Known rows, with every way that one mark hangs from another
nenor(rukem tido vegali(pumem zarov)): [-0.02,  2.58,  1.15, -1.39, -1.48,  1.01,  2.40, -1.07,  1.59,  1.99,
 -0.50, -1.85,  3.01,  0.83,  4.54, -3.24, -0.78,  0.95,  0.51]
pumem(rukem(nenor) tido): [-0.73, -1.10,  2.20, -0.51,  0.59, -0.51,  2.53,  1.09,  0.13, -1.20,
  0.29,  0.62, -1.97, -3.01, -1.91, -0.16,  0.74, -0.95, -0.61]
vegali(nenor(rukem) pumem): [ 1.74, -1.86, -2.31, -8.92, -1.93, -5.11,  0.14,  0.73,  1.00,  0.16,
 -1.39, -4.24,  2.65,  0.36,  0.40,  1.15, -1.54,  0.28,  3.56]
zarov(rukem): [ 0.46,  0.64, -1.45,  0.27,  1.45, -2.13, -3.12,  0.75,  0.22, -1.59,
  0.80, -1.94,  1.23,  1.08, -2.99, -0.08,  0.45,  0.48,  0.82]
nenor(rukem tido(pumem) vegali(zarov)): [ 0.07,  2.88,  1.95, -0.17, -0.03,  1.56, -0.50, -1.45,  1.00,  1.28,
 -1.63, -0.28,  0.41,  1.41,  5.26, -4.03, -1.12,  0.35,  1.19]
pumem(tido): [ 1.20, -1.06,  1.65, -2.45,  1.13, -0.69,  0.99,  0.68, -0.84, -1.74,
  0.90, -1.64, -1.61, -0.07, -2.45,  0.07, -1.25, -0.66,  0.74]
tido(pumem): [ 0.97, -2.32, -0.59, -1.46,  1.66, -2.53, -0.85,  1.27, -0.49, -1.33,
  0.53, -2.17, -1.49,  1.05,  0.16,  0.56, -1.93, -0.63,  2.58]
vegali(zarov(rukem)): [-0.49,  1.27, -3.08, -1.48,  0.61,  1.36, -4.41,  0.14,  0.45, -1.86,
  0.60, -0.85,  0.93,  1.63, -2.81, -0.11, -0.31,  0.19, -2.06]
vegali(nenor zarov(rukem)): [-0.13,  0.42, -5.08, -3.28, -0.95,  0.45, -6.79, -0.50,  0.62, -1.91,
 -2.10,  0.13,  2.30,  1.28, -2.77,  2.31, -1.29, -0.05, -1.77]
pumem(rukem(mede nenor) tido): [-0.88, -0.97,  1.25, -0.97, -0.14,  1.39,  2.41,  0.70, -1.39, -0.74,
  0.76,  1.31, -4.06, -1.66, -5.53,  0.63,  1.80, -0.55, -1.57]
pumem(rukem(nenor)): [-0.05, -1.99,  0.12,  0.09,  0.93, -1.45,  1.76,  1.39,  0.56, -0.82,
  1.99,  0.96, -0.04, -3.21, -0.66,  0.04,  1.56, -0.78, -1.07]
rukem(nenor(tido)): [ 0.04, -1.65,  1.11,  1.46,  1.56, -1.16, -0.52,  0.42,  0.55,  0.09,
  0.12,  1.08, -0.69, -0.64,  3.94,  2.49,  0.62,  0.01, -0.26]
nenor(tido(pumem) vegali): [ 0.34,  0.76,  2.73,  6.01,  1.36, -0.68,  0.13, -0.59,  0.05,  0.71,
 -1.14,  0.15,  0.42,  0.54,  4.29, -1.25, -1.23,  0.08,  2.66]
vegali(nenor(tido(pumem)) zarov(rukem)): [-1.24,  1.23, -2.96,  0.22, -0.52,  0.83, -7.92, -1.28,  0.89, -0.48,
 -4.29,  1.03,  1.89,  2.52,  4.29,  2.96, -2.13,  0.11, -0.32]
tido(pumem(rukem)): [ 0.71, -1.52,  0.65,  0.63,  1.28, -1.96,  1.52,  1.17, -0.16, -0.90,
  2.14, -0.51,  0.57, -1.73,  1.04, -1.42, -0.37, -1.11,  0.97]
vegali(pumem): [ 0.86, -2.62, -1.24, -2.82,  0.15, -3.02,  1.99,  1.64,  0.12, -0.57,
  1.64, -3.59,  1.30,  0.34, -0.48,  1.35, -1.56, -0.06,  2.13]
rukem(mede): [ 1.86, -1.79, -1.21, -2.21,  0.77, -0.22,  0.35,  0.63, -2.01, -0.92,
  3.21, -0.46, -1.61,  0.96, -4.92,  1.28,  0.57, -0.18, -0.52]
pumem(rukem tido): [ 0.96, -0.41,  2.85, -0.03,  0.77, -0.23,  3.45,  0.61, -0.47, -1.24,
  2.60,  0.04,  0.47, -2.93, -1.56, -2.03,  0.14, -1.09, -0.78]
zarov(rukem(mede nenor(tido))): [-1.51,  1.27, -0.72,  3.25,  0.81,  0.23, -4.27, -0.19, -0.34,  0.35,
 -1.27,  1.27, -1.91,  1.97, -1.39,  2.88,  2.57,  1.27, -1.02]
tido(pumem(rukem(mede nenor))): [-1.03, -2.15, -0.91, -0.23,  0.35, -0.58,  0.41,  1.27, -1.13, -0.30,
  0.22,  0.79, -4.12, -0.68, -2.72,  1.15,  1.13, -0.62,  0.02]
nenor(tido(pumem(rukem)) vegali): [ 0.08,  1.47,  3.93,  8.22,  0.98, -0.07,  2.44, -0.67,  0.36,  1.10,
  0.54,  1.71,  2.44, -2.11,  4.93, -3.42,  0.34, -0.39,  0.93]

Rows
[-0.57, -0.08,  1.10,  4.06,  0.29, -0.54,  2.56,  0.58,  0.83, -0.19,
  0.52,  1.32,  0.26, -3.65, -2.19, -2.13,  1.73, -0.33, -0.01]	pumem(rukem(nenor(vegali)))
[ 0.82, -1.02,  0.17,  2.13, -0.79, -0.18, -0.54, -0.97, -1.30,  0.89,
  0.07,  3.02,  1.01, -0.72,  2.86,  2.40,  0.28, -0.76, -0.63]	vegali(nenor(tido(pumem(rukem(mede)))))
[-0.26, -1.18, -1.69, -2.70, -1.12,  0.92,  3.42,  0.95,  0.56, -0.44,
  3.20, -0.89,  2.70, -1.94,  0.64, -0.76, -0.87, -0.80, -2.40]	vegali(pumem(rukem) zarov)
[ 2.40,  0.87,  1.93, -2.91,  0.51, -0.40,  1.17, -0.76, -0.94,  1.35,
  2.51, -0.21,  0.19,  1.41,  1.35, -0.97,  2.09,  0.60, -0.18]	nenor(rukem(mede) tido)
[ 1.05,  2.34, -0.97, -4.19, -1.14,  3.05,  0.63, -1.12, -0.78,  0.35,
  1.12, -0.42, -1.32,  1.51, -5.44, -3.50,  0.83,  0.55, -1.22]	nenor(rukem(mede) vegali(zarov))
[ 0.27,  1.62,  2.63, -3.48, -1.29, -2.19,  3.97,  0.33,  0.73,  0.51,
 -1.86, -5.09,  0.08,  0.51, -2.41, -3.81, -1.31,  0.81,  4.76]	nenor(rukem vegali(pumem(tido)))
[-0.95, -2.34, -0.09, -0.04,  1.12, -2.22,  0.53,  1.63,  0.49, -0.81,
 -0.11,  0.03, -1.94, -1.99,  0.72,  0.28,  0.06, -0.89,  1.11]	tido(pumem(rukem(nenor)))
[-0.43, -0.62, -0.86,  1.79,  0.01,  0.58,  0.08,  0.30, -1.10, -0.09,
 -0.73,  0.63, -3.74,  0.34, -6.83,  0.74,  1.23,  0.43,  0.62]	rukem(mede nenor(vegali))
[-2.25,  0.56, -3.83, -2.09,  0.38,  1.03, -5.55,  0.60,  1.11, -1.78,
 -1.84, -0.19, -1.77,  1.23, -3.07,  1.48,  0.12,  0.41, -1.95]	vegali(zarov(rukem(nenor)))
[-1.34,  0.20, -3.09, -0.26,  0.57, -0.67, -4.30,  0.88, -0.65, -1.02,
 -1.09, -0.60, -3.41,  2.21, -6.70,  2.42,  2.00,  1.00,  0.03]	zarov(rukem(mede nenor))
[-0.60,  0.05, -1.84, -0.89, -1.26,  1.43,  1.72,  0.29,  0.53, -0.17,
 -0.04, -1.99,  1.22,  0.39, -1.61, -0.95, -2.24,  0.13,  0.28]	nenor(vegali(pumem zarov))
[ 0.52, -0.51,  2.95,  3.95,  1.59, -1.09,  1.80,  0.06,  0.12,  0.43,
  2.16,  1.29,  2.04, -1.85,  6.65, -1.06,  0.17, -0.80,  0.18]	nenor(tido(pumem(rukem)))
[ 0.65, -1.35, -0.22, -0.07,  0.57, -0.13,  1.53,  0.75, -1.77, -0.46,
  2.74,  0.31, -1.62, -0.23, -2.52, -0.55,  0.62, -0.83, -0.04]	tido(pumem(rukem(mede)))
[ 0.26, -2.77, -4.82, -6.64, -2.29, -0.47, -1.41,  0.37,  0.47, -0.89,
 -1.18, -1.52,  2.05,  0.49, -0.28,  3.71, -3.38, -0.53, -0.14]	vegali(nenor pumem zarov)
[-0.62,  0.59,  1.37,  5.25,  0.25,  1.54,  0.15, -0.78, -0.76,  1.28,
 -0.89,  2.47, -2.38,  0.26, -1.37,  1.18,  1.78,  0.74, -0.26]	rukem(mede nenor(tido vegali))
[ 0.39,  1.80,  1.27,  3.99,  0.31,  3.53,  0.31, -1.47,  0.30,  0.39,
  0.79,  2.11,  1.85, -0.26,  2.64, -1.55, -0.54, -0.03, -2.33]	nenor(tido vegali(zarov))
[-1.23,  0.95,  0.16, -1.22, -1.60,  2.46,  2.22, -0.01,  0.16, -0.55,
 -1.63, -2.46, -0.76,  0.62, -2.87, -1.22, -3.08, -0.01,  0.57]	nenor(vegali(pumem(tido) zarov))
[ 1.89,  1.62,  0.69, -2.11, -0.31, -0.40,  1.74, -0.48, -1.01,  0.62,
  1.15, -1.56, -1.02,  1.12, -5.75, -3.60,  1.75,  0.78,  1.61]	nenor(rukem(mede) vegali)
[-0.93, -1.72,  0.16,  1.01,  0.97, -0.19, -1.97,  0.30, -1.10,  0.65,
 -1.56,  1.05, -4.56,  1.99,  1.77,  3.58,  0.18,  0.14,  0.85]	rukem(mede nenor(tido(pumem)))
[-0.26, -0.85,  2.45,  3.86,  1.15, -0.61,  1.97,  0.31,  0.88,  0.58,
  1.80,  2.72,  1.35, -3.44,  4.63,  0.42,  2.14, -0.54, -1.92]	pumem(rukem(nenor(tido)))
[-1.14,  4.68, -0.64,  5.61, -0.39,  4.83, -3.47, -2.15, -0.56,  0.69,
 -0.55,  2.35,  0.68,  2.51, -2.45, -1.21,  1.41,  1.31, -3.15]	nenor(tido vegali(zarov(rukem(mede))))
[ 1.66, -0.64,  0.63, -4.13, -0.19, -3.54, -2.32, -0.69,  0.76,  0.84,
 -2.77, -0.90,  1.69,  1.09,  6.45,  0.92, -1.36, -0.03,  3.32]	vegali(nenor(rukem tido(pumem)))
[ 1.33,  0.57,  1.73, -2.44,  0.67, -1.17, -0.14, -0.46, -0.99,  1.32,
  0.47, -1.08, -1.71,  2.76,  2.78, -0.79,  0.66,  0.54,  2.18]	nenor(rukem(mede) tido(pumem))
[ 0.05,  1.68, -1.86, -5.15, -2.53,  1.86,  2.23, -0.41, -0.29,  1.10,
  0.25, -2.74, -0.64,  2.08, -4.74, -2.73, -0.24,  1.02,  0.41]	nenor(rukem(mede) vegali(pumem zarov))
[ 1.05, -0.98, -1.62, -2.25, -0.69,  1.85, -2.61, -1.32,  0.26, -0.30,
 -0.40,  2.66,  2.85, -0.10,  4.16,  3.31, -1.65, -0.77, -2.74]	vegali(nenor(tido) zarov)
[-0.15, -0.82, -1.30, -1.17, -2.39,  1.03,  1.39, -0.76,  1.07,  0.87,
  0.45,  1.93,  5.52, -2.31,  6.07,  2.18, -1.21, -0.76, -2.92]	vegali(nenor(tido) pumem(rukem) zarov)
[-1.43,  1.03,  0.05,  3.73,  1.53, -1.58, -4.07,  0.17,  1.28, -0.10,
 -1.77,  0.50,  0.16,  0.79,  2.41,  1.98,  1.60,  0.98, -0.06]	zarov(rukem(nenor(tido)))
[-0.40,  0.39,  2.23,  5.58,  1.04, -0.17,  0.33, -0.40,  0.79,  0.79,
 -1.46,  1.69, -0.28, -1.11,  2.28,  0.22,  0.82,  0.44,  0.75]	rukem(nenor(tido vegali))
[-1.60,  0.06,  0.47,  4.10, -1.10,  0.19,  1.69, -0.10, -0.31,  2.07,
 -1.84,  0.16, -1.48,  0.83, -0.35,  2.13,  0.67,  1.17,  1.22]	rukem(mede nenor(tido vegali(pumem)))
[-2.12,  1.41,  1.61,  1.42, -0.81,  3.98,  2.30, -0.29,  0.62, -0.88,
 -1.42,  2.08, -2.10, -2.99, -3.23, -2.50,  0.06, -0.70, -2.40]	pumem(rukem(nenor(vegali(zarov))) tido)
[-0.77,  2.13,  2.26,  6.07,  0.10,  3.36,  1.54, -1.25,  0.57,  0.83,
  0.46,  2.89,  1.92, -1.66,  5.19, -3.41, -0.51, -0.66, -1.60]	nenor(tido(pumem(rukem)) vegali(zarov))
[ 1.55, -0.47, -0.95, -5.41, -2.45, -2.48,  0.51, -0.76, -0.26,  2.06,
 -1.00, -1.52,  2.30,  1.68,  2.24,  2.48,  0.06,  0.88,  1.78]	vegali(nenor(rukem(mede) tido) pumem)
